Each row was made from one small tree. The marks that hang from a mark follow it in brackets, in alphabetical order. Every link used is in the known rows. Write each row's tree.
Known rows
desor{karot{pevip} latil{mumi} nolife}: [ 0.42  0.91  8.17  2.53 -2.81  4.24 -2.59 -4.14  2.91  5.15 -0.89  5.31
 -0.60 -5.57  3.49  2.06  2.31 -0.32  0.32 -0.19  0.30  0.52  1.28 -0.98
 -1.78]
karot{mumi}: [-2.22 -2.90  5.10  4.50 -2.64  1.43 -3.05 -5.07  0.35  3.10 -0.26  1.60
  0.76 -2.20  0.94  1.36  0.49  2.17 -1.98 -1.25  2.18 -2.36  0.62 -1.81
  2.64]
desor{karot}: [ 0.54  0.05  5.23  3.44 -2.70  2.72 -3.00 -3.10  2.32  3.94  0.48  4.81
  0.51 -0.92  1.19  0.98  0.59  1.79 -2.48 -0.69 -0.27 -1.25  0.00 -1.19
  2.84]
karot{mumi{latil{desor} nolife} pevip}: [-3.80 -0.86  4.42  3.74 -2.76  4.78 -0.07 -7.26  2.93  1.97 -3.68  1.39
 -2.10 -5.07  0.03  1.12 -1.00  0.95 -0.23 -1.22 -1.46 -1.46  2.49 -2.35
 -0.26]
beges{karot latil{desor mumi{nolife}}}: [ 0.95 -2.23  5.37  4.42 -4.03  3.58 -1.29 -8.07  0.19  2.36 -2.99 -0.14
 -2.38 -3.08  2.18  1.48 -1.50  0.88  0.14  1.22 -3.06 -3.37  3.68 -1.56
  1.29]
beges{karot{mumi{latil} pevip}}: [-2.11 -1.50  5.38  5.45 -0.09  1.74 -2.40 -7.43  1.35  3.51 -2.02  2.56
 -0.16 -3.55 -0.03 -0.35 -0.66  1.41 -0.21 -2.51 -0.89 -2.00  2.56 -2.15
 -1.38]
latil{mumi{nolife{beges{karot{pevip}}}}}: [-1.32 -1.25  5.74  2.40 -3.26  1.92 -3.44 -8.10  0.27  2.45 -3.71  2.43
 -3.29 -4.40  2.44  3.39 -0.01 -0.62  1.46 -1.40 -2.79 -1.69  0.53 -2.91
  0.88]
mumi{latil nolife{beges{karot}}}: [-1.13 -2.20  3.66  2.52 -2.50  2.71 -3.36 -5.68  1.41  1.82 -4.07  2.56
 -2.33 -2.65 -0.20  3.36 -2.06  4.36  0.41 -1.52 -3.21 -4.09  0.04 -2.43
  1.14]
nolife{mumi{latil{desor{karot}}}}: [-0.33  1.66  2.42  3.58 -4.51  3.08  0.14 -4.91  4.92  1.32 -2.34  2.45
 -2.56 -1.18  1.68  0.73 -1.96  3.82 -3.31 -1.95 -0.85 -1.38  0.39 -1.57
  2.31]
latil{desor{karot{pevip}} mumi{nolife}}: [-0.33  1.56  6.09  3.34 -4.51  4.49 -0.24 -6.51  3.24  2.92 -1.77  3.44
 -2.77 -4.28  3.01  1.19  0.69 -1.57 -0.87 -0.21 -3.05 -0.30  2.23 -2.37
  0.42]
karot{mumi{latil} pevip}: [-3.23 -1.42  4.45  4.50 -1.15  3.69 -2.34 -5.69  1.67  2.54 -1.91  1.98
 -0.14 -3.52  0.20 -0.34  0.22  0.09 -0.39 -2.41  0.81 -0.38  0.85 -0.91
 -0.59]
beges{karot{mumi}}: [-1.01 -3.06  6.12  5.56 -1.67 -0.57 -3.05 -6.64  0.15  4.03 -0.57  2.07
  0.67 -2.08  0.92  1.48 -0.28  3.31 -1.83 -1.49  0.27 -3.88  2.38 -2.67
  2.17]
mumi{latil nolife{beges}}: [-2.62 -2.45  2.65  1.58 -3.55  4.43 -3.27 -4.15  1.80  1.13 -3.93  2.19
 -2.36 -2.87 -0.05  3.11 -1.23  3.05  0.33 -1.24 -1.53 -2.59 -1.69 -1.60
  1.78]
mumi{nolife{beges}}: [-2.38 -2.09  4.05  1.01 -4.51  3.22 -3.58 -4.42  0.82  1.86 -2.89  2.44
 -1.98 -2.59  0.45  4.08 -0.50  2.48 -0.16 -0.20 -0.21 -1.91 -1.88 -2.14
  4.00]
nolife{beges{latil{desor}} mumi}: [-0.97 -0.65  1.96  1.43 -7.71  2.69 -1.80 -6.48  1.32 -0.80 -3.72 -0.10
 -3.92 -1.86  1.50  3.57 -2.84  2.80 -1.67 -0.83  1.47  0.70 -1.81 -0.26
  4.65]
latil{desor{karot nolife} mumi}: [ 2.37  1.09  5.55  5.38 -3.74  3.06 -1.36 -3.80  3.37  4.49 -0.75  3.68
 -1.46 -2.79  2.91  3.21  0.42  2.53 -1.93 -1.54  0.42 -1.28  2.56 -2.95
  0.81]
latil{desor{nolife{beges}} mumi}: [ 0.83 -1.48  4.52  3.78 -5.53  2.22 -2.40 -4.59  1.80  2.80 -2.48  1.31
 -3.86 -3.23  2.97  5.83 -0.09  2.69 -0.79 -2.79  1.73 -0.49  0.32 -3.29
  1.78]
karot{mumi{nolife{beges}} pevip}: [-3.98 -0.96  4.69  1.63 -4.36  2.62 -2.87 -7.04  0.86  1.33 -3.60  2.46
 -1.60 -5.78  0.43  3.47 -0.36  0.91  0.61 -1.60  0.12 -0.78 -0.39 -2.10
  1.90]
nolife{beges}: [-1.32 -2.41  4.01  1.87 -4.50  1.85 -4.51 -3.81  0.54  2.02 -1.25  2.40
 -1.80 -1.23  1.21  3.50 -0.07  2.06 -1.29 -1.76  1.21 -0.49 -2.31 -1.79
  3.45]
mumi{latil{desor{karot}}}: [ 0.96  0.23  4.15  4.25 -3.28  3.93 -0.74 -3.71  4.49  2.71 -0.37  3.79
 -1.52 -1.54  0.84  0.51 -0.83  3.11 -3.17 -1.89 -2.07 -1.10  1.24 -1.56
  0.38]
mumi{nolife{beges{karot}}}: [-0.75 -1.98  4.69  1.95 -3.59  1.21 -3.72 -5.90  0.46  2.97 -3.27  2.84
 -1.93 -2.56  0.17  4.10 -1.18  3.58 -0.19 -0.57 -2.30 -3.62 -0.17 -3.21
  3.53]
desor{latil{mumi}}: [-1.51 -4.84  7.37  2.35 -3.50  2.56 -3.29 -4.93  0.32  3.51  0.65  1.41
 -1.12 -3.06  4.41  1.61  1.92 -0.46 -1.34  0.07  0.12 -1.97 -0.09 -0.46
  0.37]

Which tree is each row?
[ 1.31 -2.96  5.45  5.28 -2.17  2.45 -3.74 -6.65 -1.28  3.16 -0.94  0.71
 -0.44 -1.40  2.52  0.48 -0.33 -0.05  0.18  0.01 -0.85 -2.59  2.12 -0.31
  1.02]
beges{karot latil{mumi}}
[ 2.01  1.79  5.31  4.52 -3.73  3.31 -1.49 -2.70  3.89  5.03 -0.85  4.92
 -0.72 -2.03  0.38  3.62 -0.15  4.24 -2.40 -0.80  0.70 -0.37  1.85 -2.98
  2.35]
latil{desor{karot nolife}}
[-1.93 -0.18  5.45  1.31 -3.38  1.89 -3.58 -7.08  0.58  2.99 -3.91  3.87
 -2.47 -3.63  0.05  3.51 -0.81  1.13  0.86 -0.55 -2.34 -0.88 -0.13 -2.96
  2.39]
mumi{nolife{beges{karot{pevip}}}}
[-0.48  1.02  4.65 -0.01 -6.17  1.65 -2.59 -3.88  3.57  2.40 -3.32  4.66
 -1.81 -4.62  2.27  5.08 -0.73  6.38 -1.45 -1.12  1.64 -1.34 -1.53 -1.22
  2.59]
desor{karot latil nolife{beges mumi}}
[ 0.20 -0.08  5.47  5.06 -4.63  1.18 -0.71 -5.68  3.18  3.22  0.39  3.26
 -0.35 -3.02  1.69  1.44 -0.55  3.77 -3.60 -1.87 -0.15 -2.16  2.54 -2.63
  1.84]
latil{desor{karot{mumi}}}
[-4.26 -1.30  4.30  3.66 -1.23  5.09 -1.72 -6.32  1.77  2.34 -3.63  2.07
 -0.38 -4.91 -0.34  0.29 -0.14  0.29  0.89 -0.85 -0.75 -1.85  1.36 -1.37
 -0.33]
karot{mumi{latil nolife} pevip}
[-1.18 -1.90  3.29  1.10 -5.27  4.95 -3.97 -4.85 -0.14  0.74 -3.80  1.83
 -1.43 -3.06 -0.45  3.44 -1.74  1.89  1.24  0.92 -0.28 -1.13 -1.46  0.18
  3.16]
mumi{nolife{beges{latil}}}
[ 1.50 -3.01  4.56  3.91 -4.32  1.50 -4.27 -6.86 -1.07  1.66 -2.02  0.84
 -1.84 -2.44  2.38  2.43 -1.00  1.38  0.42 -1.39 -1.14 -1.95  0.37 -0.55
  0.88]
nolife{beges{karot latil{mumi}}}
[ 0.75 -0.16  7.37  1.97 -2.92  3.57 -3.02 -2.04  2.92  5.46 -0.29  5.85
  0.56 -3.61  1.37  2.82  0.91  4.40 -1.18  0.64  0.78 -1.64  0.91 -1.11
  0.68]
desor{karot latil nolife}
[ 0.57  3.42  6.04  3.41 -1.54  4.45 -2.99 -2.73  2.85  5.53 -1.68  6.43
  0.40 -3.04 -0.32  2.16  1.09  0.98 -0.32 -0.53  1.47  1.66  0.69 -1.78
  1.27]
desor{karot{pevip} nolife}
[-0.85 -1.43  3.05  4.35 -4.51  2.61 -1.48 -4.63  3.05  1.84 -3.68  1.57
 -2.32 -4.55  0.14  4.83 -1.53  6.41 -0.98 -3.94  1.89 -2.16  1.09 -3.10
 -0.17]
karot{mumi{latil{desor{nolife{beges}}}}}
[-1.31 -3.27  4.99  6.08 -0.53  0.88 -2.65 -6.23  1.06  3.25 -1.55  1.66
  0.31 -2.53  0.26  0.59 -0.90  3.97 -1.40 -2.58 -0.75 -4.54  2.59 -2.30
 -0.20]
beges{karot{mumi{latil}}}
[-2.07 -1.89  3.55  3.12 -3.25  5.34 -0.96 -4.81  2.69  2.15 -2.95  1.36
 -2.56 -2.17  0.08  1.99 -1.30  2.28 -1.08 -0.02 -1.94 -2.42  1.00 -2.22
  1.84]
mumi{latil{desor} nolife}
[-3.28 -3.10  2.74  2.82 -3.64  3.35 -2.61 -5.65  1.75  0.40 -4.07  1.22
 -1.47 -4.65  0.34  3.08 -1.46  4.62 -0.06 -2.33 -0.69 -3.98 -0.48 -1.71
  0.63]
karot{mumi{latil nolife{beges}}}
[ 0.99 -0.21  4.38  4.14 -4.01  5.15 -2.17 -3.68  1.39  3.62 -2.48  2.11
 -1.23 -1.89 -0.63  3.32 -1.24  2.61  0.16  0.98  2.56  0.53  1.53 -0.99
  2.64]
beges{latil{desor{nolife}}}
[-1.86 -2.02  2.81  1.73 -5.29  4.38 -1.62 -5.25  2.99  0.60 -3.90  1.55
 -4.11 -3.24  0.22  3.87 -2.04  3.52 -0.73 -1.36 -2.26 -2.02 -0.73 -2.49
  1.60]
mumi{latil{desor} nolife{beges}}
[ 0.48 -2.20  5.42  5.73 -3.78  1.20 -1.46 -8.07  0.18  2.94 -1.46  0.65
 -0.49 -2.45  0.46  1.21 -2.17  3.48 -1.36 -0.37 -0.36 -2.67  3.92 -1.58
  1.35]
beges{karot{mumi} latil{desor}}
[-1.55  2.91  6.45  0.69 -3.46  3.72 -1.87 -4.40  3.74  4.10 -2.83  5.36
 -0.83 -4.64  1.73  2.47  0.49  2.07 -0.56  0.38  1.78  0.80  0.22 -0.77
  1.76]
desor{karot{pevip} latil nolife{mumi}}
[-1.40 -1.07  5.52  5.67 -1.83  1.33 -0.67 -8.33  2.48  3.35 -2.21  1.93
 -1.89 -3.63  0.47  0.39 -1.19  1.79 -1.11 -2.80 -1.61 -1.46  3.83 -2.90
 -1.28]
beges{karot{mumi{latil{desor}} pevip}}
[ 0.12  2.90  3.82  3.29 -2.95  2.53 -2.40 -3.05  3.04  3.80 -3.22  4.19
 -0.02 -1.76  0.86  3.00 -0.50  4.44 -1.58 -0.88  2.84 -1.36  0.13 -1.87
  4.19]
desor{karot nolife{mumi}}
[-3.46 -2.92  3.76  4.24 -1.59  4.14 -1.93 -5.30  1.65  1.80 -3.04  1.09
  0.15 -3.83 -0.16  1.11 -0.84  3.12 -0.41 -0.83 -0.49 -4.47  1.40 -1.56
  0.78]
karot{mumi{latil nolife}}
[-1.63 -0.83  2.10  1.34 -6.06  2.86 -3.55 -5.57  0.06 -0.64 -3.75  0.42
 -2.20 -1.75  0.92  2.89 -2.34  2.37 -0.35 -0.69  2.34  0.04 -2.62  0.70
  4.91]
nolife{beges{latil} mumi}
[ 0.18  1.96  5.31  4.53 -4.99  4.11 -0.43 -6.98  2.84  2.49 -1.03  3.41
 -0.33 -4.76  0.46 -0.30 -0.94  0.46 -1.37 -0.99 -0.22  1.17  2.73 -0.02
  0.15]
beges{latil{desor{karot{mumi pevip}}}}
[ 0.39  2.32  5.99  3.06 -4.11  3.49 -1.09 -5.07  3.71  3.82  0.13  4.97
 -1.65 -2.35  1.05  0.97  0.16 -0.43 -2.57 -1.04 -1.39  1.93  1.26 -1.75
  1.87]
latil{desor{karot{pevip}}}
[ 0.25 -2.72  4.42  4.18 -4.37  0.57 -3.61 -7.50 -0.70  1.55 -2.30  1.33
 -0.28 -3.61  0.39  2.60 -2.25  4.41 -0.22 -1.82  0.06 -2.52  1.17 -0.65
  1.32]
nolife{beges{karot{mumi} latil}}
[-0.04 -0.26  6.02  3.46 -1.61  3.48 -3.56 -6.49 -0.37  3.84 -1.98  2.84
 -0.28 -1.89 -0.40  0.08 -0.57 -1.04  0.99  0.73 -0.41  1.04  1.46  0.11
  1.37]
beges{karot{pevip} latil}
[ 0.24 -1.80  3.45  2.24 -6.75  3.65 -2.65 -5.27  1.04  0.75 -1.77  1.14
 -2.98 -2.10  0.61  3.51 -1.84  2.22 -1.02 -0.79  0.43  1.04 -0.75 -0.36
  2.88]
nolife{beges{latil{desor}}}
[ 0.81 -0.19  4.47  2.69 -6.79  2.60 -0.99 -5.93  3.20  1.35 -2.28  2.71
 -3.70 -4.24  3.77  3.84 -0.58  2.16 -1.72 -1.77 -3.11 -2.75  0.31 -2.77
  1.43]
latil{desor{karot} mumi{nolife{beges}}}
[ 0.61 -1.43  5.43  5.07 -3.57  3.17 -1.98 -4.26  1.53  4.27 -1.46  1.28
 -2.19 -2.38  2.49  3.86  0.79  1.36 -0.92 -1.27  1.95 -1.07  1.98 -3.12
  1.71]
latil{desor{nolife} mumi}
[-0.58 -1.91  3.44  2.75 -4.41  2.64 -1.61 -6.45  2.52  1.81 -4.25  2.05
 -4.10 -3.08  0.19  3.96 -2.79  4.81 -0.63 -1.62 -4.09 -3.77  1.01 -3.68
  1.22]
mumi{latil{desor} nolife{beges{karot}}}
[-2.56 -4.57  6.12  0.14 -5.80  3.04 -3.41 -5.90  0.54  1.46 -2.24  1.44
 -3.08 -5.31  4.25  4.13  0.70  1.23  0.17  0.10 -1.60 -3.31 -1.18 -1.26
  0.94]
desor{latil{mumi{nolife{beges}}}}
[-2.51 -0.99  2.24  3.40 -4.16  3.17 -0.70 -5.43  3.13  1.14 -3.12  0.17
 -3.23 -0.69  1.34  1.57 -1.78  2.70 -2.62 -1.67  0.77 -1.21 -0.21 -1.82
  3.03]
nolife{mumi{latil{desor}}}
[-0.51 -3.36  6.52  1.54 -4.68  2.39 -3.97 -3.99  0.93  3.11 -1.74  2.27
 -2.28 -5.06  3.74  5.40  1.53  2.83  0.34 -1.17  1.63 -1.49 -0.78 -1.64
  0.10]
desor{latil{mumi} nolife{beges}}
[-0.73 -2.83  5.24  4.05 -3.68 -1.44 -3.76 -7.16  0.17  2.53 -1.88  2.15
 -0.80 -3.07  1.09  3.45 -1.05  4.70 -1.64 -3.02 -0.02 -3.50  1.02 -2.94
  2.24]
nolife{beges{karot{mumi}}}
[ 1.86  2.81  6.23  4.82 -3.32  3.77 -0.86 -4.69  3.73  4.67 -1.35  4.47
 -1.92 -3.91  2.56  2.33  1.30 -0.27 -0.82 -1.83  0.41  1.43  2.53 -2.73
 -0.23]
latil{desor{karot{pevip} nolife} mumi}
[ 1.31  1.28  5.52  5.61 -3.92  1.92 -0.77 -4.18  3.72  4.39 -1.22  4.19
  0.07 -3.89  0.81  3.28 -0.38  5.70 -2.63 -1.88  1.57 -2.11  3.29 -3.18
  1.29]
latil{desor{karot{mumi} nolife}}
[-1.45 -2.31  4.58  5.42 -2.37  2.02 -0.04 -8.01  2.50  2.67 -3.49  1.01
 -1.77 -3.88  0.16  1.71 -2.11  5.00 -1.13 -1.30 -3.18 -5.72  4.04 -3.51
  0.18]
beges{karot{mumi{latil{desor} nolife}}}
[ 1.85  1.68  4.04  4.85 -2.76  4.68 -1.21 -2.50  5.05  4.19 -1.95  4.60
 -1.03 -2.22  0.01  2.52 -0.74  4.98 -1.57 -1.63 -0.39 -1.13  1.70 -2.44
 -0.05]
mumi{latil{desor{karot nolife}}}
[-0.97  0.77  3.60  3.39 -4.25  2.56 -1.17 -4.75  2.60  3.22 -3.57  1.46
 -2.40 -1.53  0.93  4.41 -1.09  3.66 -1.87 -0.74  3.64 -0.52  0.42 -3.01
  5.11]
latil{desor{nolife{mumi}}}
[-0.50 -0.97  6.04  3.65 -1.89  4.49 -2.75 -8.19 -0.60  2.84 -3.23  1.40
 -1.14 -3.87  1.46  0.46 -0.41 -2.46  2.61  1.25 -2.47 -1.43  2.77 -0.71
  0.28]
beges{karot{pevip} latil{mumi{nolife}}}
